What can hang from each mark:
z693: z172
z468: z35 z172 z396
z199: z396
z35: z199 z468
z396: z114 z693
z739: z35
z172: z468 z739

Every row comes from one small tree of marks. The marks that hang from a mark follow it in brackets, in the order of their numbers. Every link used is in the known rows. Which tree was each row made from?
Known rows:
z468(z35 z172): [ 0.804 -2.778  1.139  0.592  1.091 -0.828 -0.262 -1.948  2.214  2.602
  0.979 -0.521  1.134  2.578 -0.177 -1.518 -1.690 -2.727]
z468(z35 z172(z739) z396(z114 z693)): [-0.136 -3.485  0.453 -0.237  0.271  0.342 -1.502 -2.008  5.965  2.235
  1.115  0.307  0.805  3.584 -2.334 -3.452 -1.301 -2.730]
z396(z114 z693(z172(z468 z739))): [-0.594  1.228  1.461 -0.527  1.110  3.573 -2.089  0.170  4.244  0.660
 -1.269 -2.244 -1.469  1.483 -1.579 -3.490 -0.250 -2.072]
z172(z468 z739(z35(z199(z396)))): [-0.559 -0.188  1.918 -1.584  1.376 -1.636 -1.763 -0.742  0.336  1.863
 -2.201 -3.029  1.277 -0.762 -0.220 -1.284 -1.027 -2.238]
z35(z199 z468(z172 z396(z114 z693))): [ 1.193 -2.476 -2.892 -0.163  1.026  2.347 -1.243  1.132  5.626  1.111
 -1.789  0.585  1.371  4.708  1.130 -1.623 -0.837 -2.055]
z468(z172 z396(z114 z693)): [ 0.053 -1.691 -0.275  0.170  0.920  0.744 -1.912  0.294  5.187  1.165
  0.840  0.521  0.431  4.579 -1.147 -2.797 -0.720 -2.093]
z693(z172(z468(z35(z199) z396(z114)) z739)): [ 0.142 -1.936  1.053 -0.734  0.369  1.099 -0.356 -2.018  1.309  1.645
 -2.146 -2.811 -0.350  0.551 -1.656 -3.434 -1.411 -2.860]
z396(z114 z693(z172(z468(z35) z739))): [-0.503  0.483  1.585 -0.274  0.895  2.942 -1.912 -0.921  4.540  1.323
 -1.203 -1.874 -1.281  1.213 -1.986 -3.688 -0.424 -2.315]
z693(z172(z468 z739(z35(z199)))): [ 0.058 -0.207  2.015 -1.389  1.211  1.289 -0.844 -0.168 -0.527  1.661
 -1.807 -4.047 -0.331 -1.122 -0.337 -1.722 -1.354 -2.667]
z172(z468(z396(z114 z693)) z739(z35(z199))): [-1.079 -1.042  1.081 -1.780  0.731 -0.012 -2.570 -0.503  2.808  1.784
 -1.802 -2.228  1.050  0.100 -1.505 -3.007 -1.287 -2.730]
z35(z468): [ 1.591 -0.508 -0.298 -0.408  1.802  1.698 -1.427  0.257  1.768  0.954
 -1.583 -0.806  0.768  1.114  2.388 -0.084 -1.508 -2.089]
z35(z468(z172(z739))): [ 1.649 -1.953  0.359 -0.715  1.458  1.721 -0.702  0.921  2.493  1.059
 -0.869 -1.275  0.977  2.590  1.455 -0.693 -1.895 -2.357]
z35(z199(z396(z114 z693)) z468(z172(z739))): [ 0.977 -0.684 -1.875 -0.271  1.456  2.294 -1.252  1.187  6.296  0.733
 -2.366  0.233  1.033  4.584  1.013 -0.935  0.281 -1.253]
z35(z199 z468(z396)): [ 1.342 -1.992 -2.498 -0.681  1.381  1.777 -1.230 -0.160  2.027  0.941
 -2.288 -0.223  1.586  1.971  2.409 -0.164 -1.272 -2.198]
z739(z35(z468(z396(z114)))): [ 1.496 -0.847 -0.295 -0.969  1.377  0.201 -1.922  0.545  2.531  1.979
 -1.349 -0.440  1.348 -0.217  1.477 -1.036 -1.883 -2.520]
z35(z199(z396)): [-0.017  0.601 -1.101  0.031  1.889  0.226 -1.337 -1.051  1.506  0.857
 -1.451 -0.463  0.974  2.140  1.590  0.244  0.533 -1.126]
z199(z396(z693)): [-0.207  1.809  0.214  0.334  2.354 -0.749 -3.244 -0.971  3.483  0.821
 -0.238  0.055 -0.058  1.688  0.336  0.089  1.034 -0.692]

Write each row's tree:
[-0.476 -1.982 -0.972 -0.313  0.370  2.521 -1.594 -2.682  4.782  1.951
 -0.709 -0.215  0.007  1.764 -1.307 -2.967 -0.451 -2.543]	z468(z35(z199) z396(z114 z693(z172(z739))))
[ 1.315 -1.202 -1.490 -1.140  1.188  1.104 -1.479  0.527  2.553  2.008
 -1.970 -0.448  1.839  0.356  1.923 -0.796 -1.504 -2.475]	z739(z35(z199 z468(z396(z114))))
[ 1.228 -0.564 -1.562 -0.907  1.297  2.265 -1.971  0.915  3.537  1.953
 -1.795 -0.809  0.802  0.212  1.322 -0.861 -0.993 -2.328]	z739(z35(z199 z468(z396(z114 z693(z172)))))
[-0.130  2.112  1.235 -0.267  1.596  0.003 -2.667 -0.061  4.429  1.146
 -1.651 -1.275 -0.833  0.769 -1.355 -2.117  0.751 -1.113]	z199(z396(z114 z693(z172(z468 z739(z35)))))
[ 0.518 -4.176 -1.296  0.403  0.192 -0.197  0.116 -2.012  4.182  2.530
 -0.121  0.734  1.709  4.401 -0.878 -3.115 -1.405 -2.857]	z468(z35(z199) z172 z396(z114))
[ 1.521 -1.410 -0.658 -0.738  1.564  0.780 -0.957  1.225  1.936  2.310
 -1.180 -1.042  2.007  1.033  2.204  0.045 -1.685 -2.550]	z739(z35(z199 z468(z172)))
[ 0.605 -1.823  0.411  0.066  0.788 -0.269 -0.627 -2.151  0.333  1.959
 -1.809 -2.486 -0.228  0.266 -1.006 -2.311 -1.330 -2.679]	z693(z172(z468(z35(z199) z396)))
[-0.180 -2.073  0.381 -0.698  0.753  1.477 -1.840  0.204  5.243  1.065
  0.847 -0.207  0.413  4.245 -1.546 -3.076 -0.967 -2.220]	z468(z172(z739) z396(z114 z693))
[ 0.809 -1.001  0.890 -1.922  1.094  1.498 -1.726  0.182  2.232  1.486
 -1.043 -1.421  1.160 -0.284  0.802 -1.407 -1.972 -2.606]	z172(z739(z35(z468(z396(z114)))))
[-0.367  0.510  0.100  0.275  1.015  2.812 -1.688 -0.860  4.682  1.517
 -1.659 -1.279 -0.978  1.800 -1.235 -3.304 -0.011 -2.143]	z396(z114 z693(z172(z468(z35(z199)))))
[-0.156  2.146  0.514  0.043  1.715  1.634 -2.332 -0.316  4.870  0.440
 -1.030 -0.455 -1.161  2.080 -0.727 -1.714  1.202 -0.763]	z199(z396(z114 z693(z172(z739))))
[ 0.137 -1.429 -0.302  0.337  0.628  1.151 -2.081 -2.678  4.728  2.006
 -0.071  0.178 -0.349  1.419 -1.497 -3.011 -0.610 -2.400]	z468(z35 z396(z114 z693(z172)))
[-0.281  1.257  0.996  0.289  1.391  0.034 -2.198 -1.465  4.994  1.182
 -1.679 -0.828 -0.939  1.545 -1.790 -2.573  0.807 -1.217]	z199(z396(z114 z693(z172(z468(z35) z739))))
[ 0.611 -4.545 -0.959  0.253  0.531 -1.261 -0.313 -2.472  2.506  2.640
  0.345  0.155  1.866  3.394 -0.468 -1.775 -1.554 -2.918]	z468(z35(z199) z172 z396)
[ 0.573  0.314  2.135 -1.294  1.464  2.477 -1.067 -0.079 -0.208  1.451
 -0.098 -3.144 -0.636 -1.172  0.324 -0.995 -1.349 -2.445]	z693(z172(z739(z35)))
[ 1.744 -1.277 -2.099  0.316  1.764  0.363 -0.560  0.764  3.531  1.070
 -2.387  0.038  1.569  3.960  2.052  0.299 -0.180 -1.363]	z35(z199(z396) z468(z172))
[ 1.251 -0.071  1.567 -1.396  1.466  2.719 -0.998  0.351  0.428  1.373
 -0.884 -2.988 -0.485 -1.100  0.872 -0.774 -1.544 -2.465]	z693(z172(z739(z35(z468))))
